What can hang from each mark
J183: J575
J464: J575 J831
J312: J575 J699
J37: J575 J678
J831: J464 J575
J699: J312 J755 J973
J755: J699
J575: J287 J312 J831
J973: J699

Every row comes from one small tree of marks. The marks that hang from a mark follow it in brackets, in the order of their numbers. Every link used is in the known rows. Which tree was each row made from?
Known rows
J37{J575{J312 J831} J678}: [ 17  -3  -2  34   2  19  -6  -5  10   7  37  49 -31  16  24  32  -8 -37
 -10   6  77  21  23 -12   9  53]
J831{J464}: [ 15 -22  12 -14   7   0  15  -3  17 -16  45  -4   4  -8 -21  20   2   8
   6  28  27 -16 -16   5   4  -2]
J755{J699{J312{J575{J831}} J973}}: [ 16 -16  21  -5  28 -12  11  26   5  10  27  15  -9 -45  22  13 -12  -6
  23 -27  -8   9  -2  -1  -4  20]
J464{J831{J575{J287 J312}}}: [ 12  -3  11   4 -10  -1   9 -26  -4  -8  29  39  14 -39  -1 -13  -7 -23
   1  -4  20 -23   6  38   6  10]
J755{J699{J312}}: [ 11 -10  26   8  20  -3   0   9  13  19  22  26   5 -34  -6  19 -10 -13
  16  -5   4 -17 -15   9   0  13]
J831{J464 J575}: [ 20  -6   3  16   9   1   9  11  26 -15  51  13   9  -7 -10   6   6   2
   0  14  45 -10 -15  31  17   1]
J699{J312 J755 J973}: [ 13 -15 -11 -13  25  -5   6  17  20 -20  29 -12  11 -22   4  27  30   0
   8 -19  17 -21   8 -24 -24   7]
J183{J575}: [ 12 -31  -4 -20  11  -2 -18 -21   1   2   9  20   4  -9  -3  22   0   3
  11   5  -9 -32 -30  15   8  12]
J183{J575{J287 J312{J699} J831}}: [ 11 -43  -8 -10  11  11  -4 -13 -11  25  10  25  -5 -14   3  28 -22 -18
   8   9 -12 -31  -4  18  14  43]
J312{J699{J973}}: [ -3 -21  14 -29  28  11  18  14  16 -21  24  -5  20 -28  16  16   1   1
 -12 -18 -38   8 -10  -1 -23  20]
J575{J287 J312 J831}: [ 21 -22   4   8   0  17   6 -12  -7  39  19  29 -14 -18  21  21 -32 -34
   8  19   2 -26  24   8   4  44]
J699{J312{J575{J831}}}: [ -2 -24   7 -23  13   0  17  22  11  22  30  10   3 -13   5   3   6 -22
   3  25  18  -1   2   0  11  34]
J699{J755 J973}: [ 23 -10 -10 -15  24  -9   3  10   9 -36  23 -16   6 -25  29  32  10  19
   8 -22  -5 -17   7 -27 -33   0]
J183{J575{J312 J831}}: [ 12 -36 -15 -14  -5   2 -18 -14  -6  21  11  21 -12  -1  10  17 -13 -15
  16  12  -8 -29 -13  10  26  24]
J755{J699{J312{J575{J287}}}}: [  9 -15  28   3  29  -5  13  19   3  24  20  25   3 -44  -2  19 -14  -9
  13  -7  10  -9  -7  13   2  26]
J755{J699}: [ 18  -6  27   6  19  -6  -1   4   5   8  18  23   2 -36  11  22 -23   2
  16  -8 -12 -14 -17   8  -6   9]
J699{J312{J575{J287}} J973}: [  7 -26  12 -25  33   3  20  14  10   6  27   6   2 -39   7   7  19 -13
   5 -28   8   3   5   3 -13  26]
J831{J464 J575{J312{J699{J973}}}}: [  5 -15  -2  13   7  13  19  26  26 -12  47   4   9 -13 -12  -1  12  -9
  -8 -10  36   1  -9  32  25   7]
J464{J575{J287}}: [ 22 -17  -7 -38   8  11  14 -36   5  -8  11  33   7 -37  -3  11  -1 -26
   5  14 -13 -41  -1  15 -36   8]
J755{J699{J973}}: [ 25  -7  26   0  25  -9  -1   4   6  -6  21  16  -4 -45  23  20 -18   6
  22 -36 -24  -4 -13   2 -17   4]
J831{J464 J575{J287}}: [ 28  -8   7  25  18   5  14   1  18  -7  49  23   8 -18 -13  15  -2   1
   0  12  48 -20  -7  39   7  13]
J973{J699{J312{J575} J755}}: [ 11 -34  -9 -26  33   1  30  16   6  -7   2  -6   7 -27   0  25  34 -34
   5  17   8 -15  -8   3 -20  26]
J183{J575{J312}}: [  3 -35 -10 -15   0   8 -18 -16  -2  15   3  19  -2  -8 -10  15   3 -10
   8  -5   0 -34 -25  19  22  13]
J183{J575{J287 J831}}: [ 29 -34  -5 -10  15  -3 -14 -28 -11  16  15  31  -8 -13  13  34 -24  -4
  19  20 -11 -38  -8  13   1  36]
J37{J575{J312}}: [ 11 -15   5   3  -4  19  -4 -17  12  11  21  35 -11   2   7   0  -1 -39
 -14  -6  39   7  -3   5  13  26]
J37{J575{J312} J678}: [  8  -1   4  32   8  25  -6  -6  14   2  30  47 -20   8   4  30   7 -32
 -18 -11  83  16  10  -3   7  42]
J183{J575{J287 J312{J699{J973}}}}: [  5 -41  -3 -14  20  15  -4 -15  -7  13   5  21   2 -26 -10  25  -4 -10
   2 -20 -12 -31 -15  23   6  29]
J464{J575{J287 J312 J831}}: [ 22 -23 -18 -32  -9  14  14 -29  -1  11  13  35  -9 -28  10   6 -14 -45
  12  20 -12 -37  15   9 -18  21]

Which tree is each row?
[ 17 -16  27  -2  36  -8  13  20   4  11  24  18  -3 -54  11  17  -8  -5
  19 -36  -1   2  -4   7 -10  21]
J755{J699{J312{J575{J287}} J973}}
[ 10 -23 -16 -24  28 -14  20  40   8 -13  34 -18   0 -24  27  21  19   2
  10  -9  18   1  22 -31 -13  24]
J699{J312{J575{J831}} J755 J973}
[ 10 -16   4  24  14  19  23  17  18   3  45  17  11 -20 -22  10   1 -13
 -11   1  47 -14  -3  43  21  21]
J831{J464 J575{J287 J312{J699}}}
[ 35   0   8  37  22  15  -2 -18   5   3  41  59 -26   4  27  49 -20 -26
  -7  13  73  13  28  -8 -16  65]
J37{J575{J287 J831} J678}
[ -6 -31  -7 -40  36  -9  41  60  -4 -24  31 -27   7 -29  51  21 -11  17
  -8   1 -24  31  20 -26 -15  43]
J312{J575{J831} J699{J755 J973}}
[ 11 -10  -3  21  -2  10  10  16  24  -2  45  12   4  -7 -16  -2  10 -11
  -2   4  52 -12 -12  35  32   2]
J831{J464 J575{J312}}
[ 37  -5   9  37  21  12   6 -16   7  -5  55  51 -29   7  13  52 -18 -20
  -5  21  90  14  26  -8  -9  59]
J37{J575{J287 J831{J464}} J678}
[ -2 -20  -1 -24  33   4  20  27  13 -32  24 -18  23 -26  18  30   5  13
 -13 -13 -25  -1   1 -16 -29  18]
J312{J699{J755 J973}}
[ 26  -4   3  42  12  24  -2 -14   2  16  36  59 -32   4  21  42 -16 -40
  -9   4  80  12  32  -5   0  65]
J37{J575{J287 J312 J831} J678}
[ -7 -33   7 -45  32  -2  39  47  -1 -13  30 -14   4 -30  49   7 -14   5
  -8  -4 -37  39   9 -10 -10  44]
J312{J575{J831} J699{J973}}
[  0 -32 -12  -9  -4   6  25  29   7   2  41 -13  -4   1   5  23 -15 -14
  -1  35  14  -6  16 -13  20  28]
J575{J312{J699{J755}} J831{J464}}
[ 38 -14  11   9  11   9   1 -28   3  12  32  47 -17  -2  31  18 -29 -33
  -3  17  27   4  15   0  -9  50]
J37{J575{J287 J831}}
[  5  -5  -4  26  19  21   9  17  11  13  18  26  18 -26   6  11  -2 -18
 -16 -12  20 -21   4  35   6  32]
J831{J575{J287 J312{J699{J755}}}}
[ 18 -29 -10 -16  29   5  20   1  13  -9   2  -1  10 -22  -6  30  34 -38
   7  18   3 -27 -11   3 -25  20]
J973{J699{J312 J755}}
[ 11 -35   5   0   7  19  30   8  -1  23  39  10  -7 -16  -1  27 -30 -26
   0  29  11 -14  22   8   9  47]
J575{J287 J312{J699} J831{J464}}
[  4 -23 -12 -25  32 -10  20  39  11 -17  29 -19   7 -30  13  20  30   6
   4 -20  23  -2  13 -25 -16  17]
J699{J312{J575} J755 J973}
[  7  -7  11  36  24  33   8  -6   7   7  30  52 -12  -5  -1  42  -2 -34
 -27 -13  79  14  19   5  -4  61]
J37{J575{J287 J312{J699}} J678}
[ 29 -18   5  13   0  17   1 -24   1  25  26  47 -22  -1  24  12 -25 -47
  -6   8  37   3  19   3   7  50]
J37{J575{J287 J312 J831}}
[ 13 -21 -23 -39 -18  10   9 -20   6   2  14  25  -9 -17  14  -4  -6 -43
  11  23 -16 -28   6   2  -9   8]
J464{J575{J312 J831}}
[ -8 -33  18 -38  47   9  44  35  -5  -9  22  -6  14 -49  26  15  -8   7
 -17 -22 -25  24   6   6 -22  45]
J312{J575{J287} J699{J973}}
[ 13 -27  -4  -4 -16   6  11   5   7  15  39   4 -18   3   6  11 -17 -23
  13  33  18 -11   9  -3  26  19]
J575{J312 J831{J464}}
[ 12 -15  25  -7  30 -10  11  24   8   7  24  14  -3 -48  12  11  -5  -3
  19 -35  -4   6  -8   4  -5  15]
J755{J699{J312{J575} J973}}
[ -6 -23 -10 -59 -28   3  28 -33  -4 -31  20  27  14 -44 -17 -24   5 -41
   1   9 -14 -25   3  19 -12  -6]
J464{J575{J312{J699}} J831}
[ 10 -31  -4 -31   2  13  31 -11  11 -15  37   8   4 -24 -34  14   4 -17
   1  23  20 -28  -4  15  -6   3]
J831{J464{J575{J287 J312{J699}}}}
[ 15 -35  -8 -22  37   3  32  11   3  -3   1  -1   6 -32  -1  30  30 -34
   5  16  10 -20  -3   7 -25  32]
J973{J699{J312{J575{J287}} J755}}
[  7  -6   3  22  21  23   7  11  14  13  19  29  14 -31  12   3  -1 -23
 -14 -29   7 -11   2  40   3  30]
J831{J575{J287 J312{J699{J973}}}}
[-15 -31  18 -33  41  11  44  35  -6   4  19   0  19 -40  14  17 -14   4
 -22   7 -14  12   2  12 -10  50]
J312{J575{J287} J699}
[-16 -23  -3 -10   6  19  14  22   9   5  12  -6  15 -15  -3  17   5 -15
 -15   1   1 -16   0   0   7  20]
J575{J312{J699{J755}}}
[ 14  -2   2  29  11  21  -1   0  12  23  17  37   9 -24   8   3  -3 -26
  -7 -15  24 -24   0  42  11  25]
J831{J575{J287 J312}}
[ 20 -17  11  11   6  23   0 -28   4  19  19  44 -12  -8   4   9 -10 -41
 -14  -7  44  -2   7  12   4  38]
J37{J575{J287 J312}}
[ 21 -15  -1 -51 -13  -5  23 -58 -11 -32  23  42  11 -54 -12  -9  -6 -30
  12  17  -8 -42   8  22 -34  -2]
J464{J575{J287} J831}
[ 27   1  14  36  29  20  -2 -21   8  -2  34  58 -16  -4   7  48  -5 -20
 -15  -3  81   8  15   0 -18  53]
J37{J575{J287} J678}
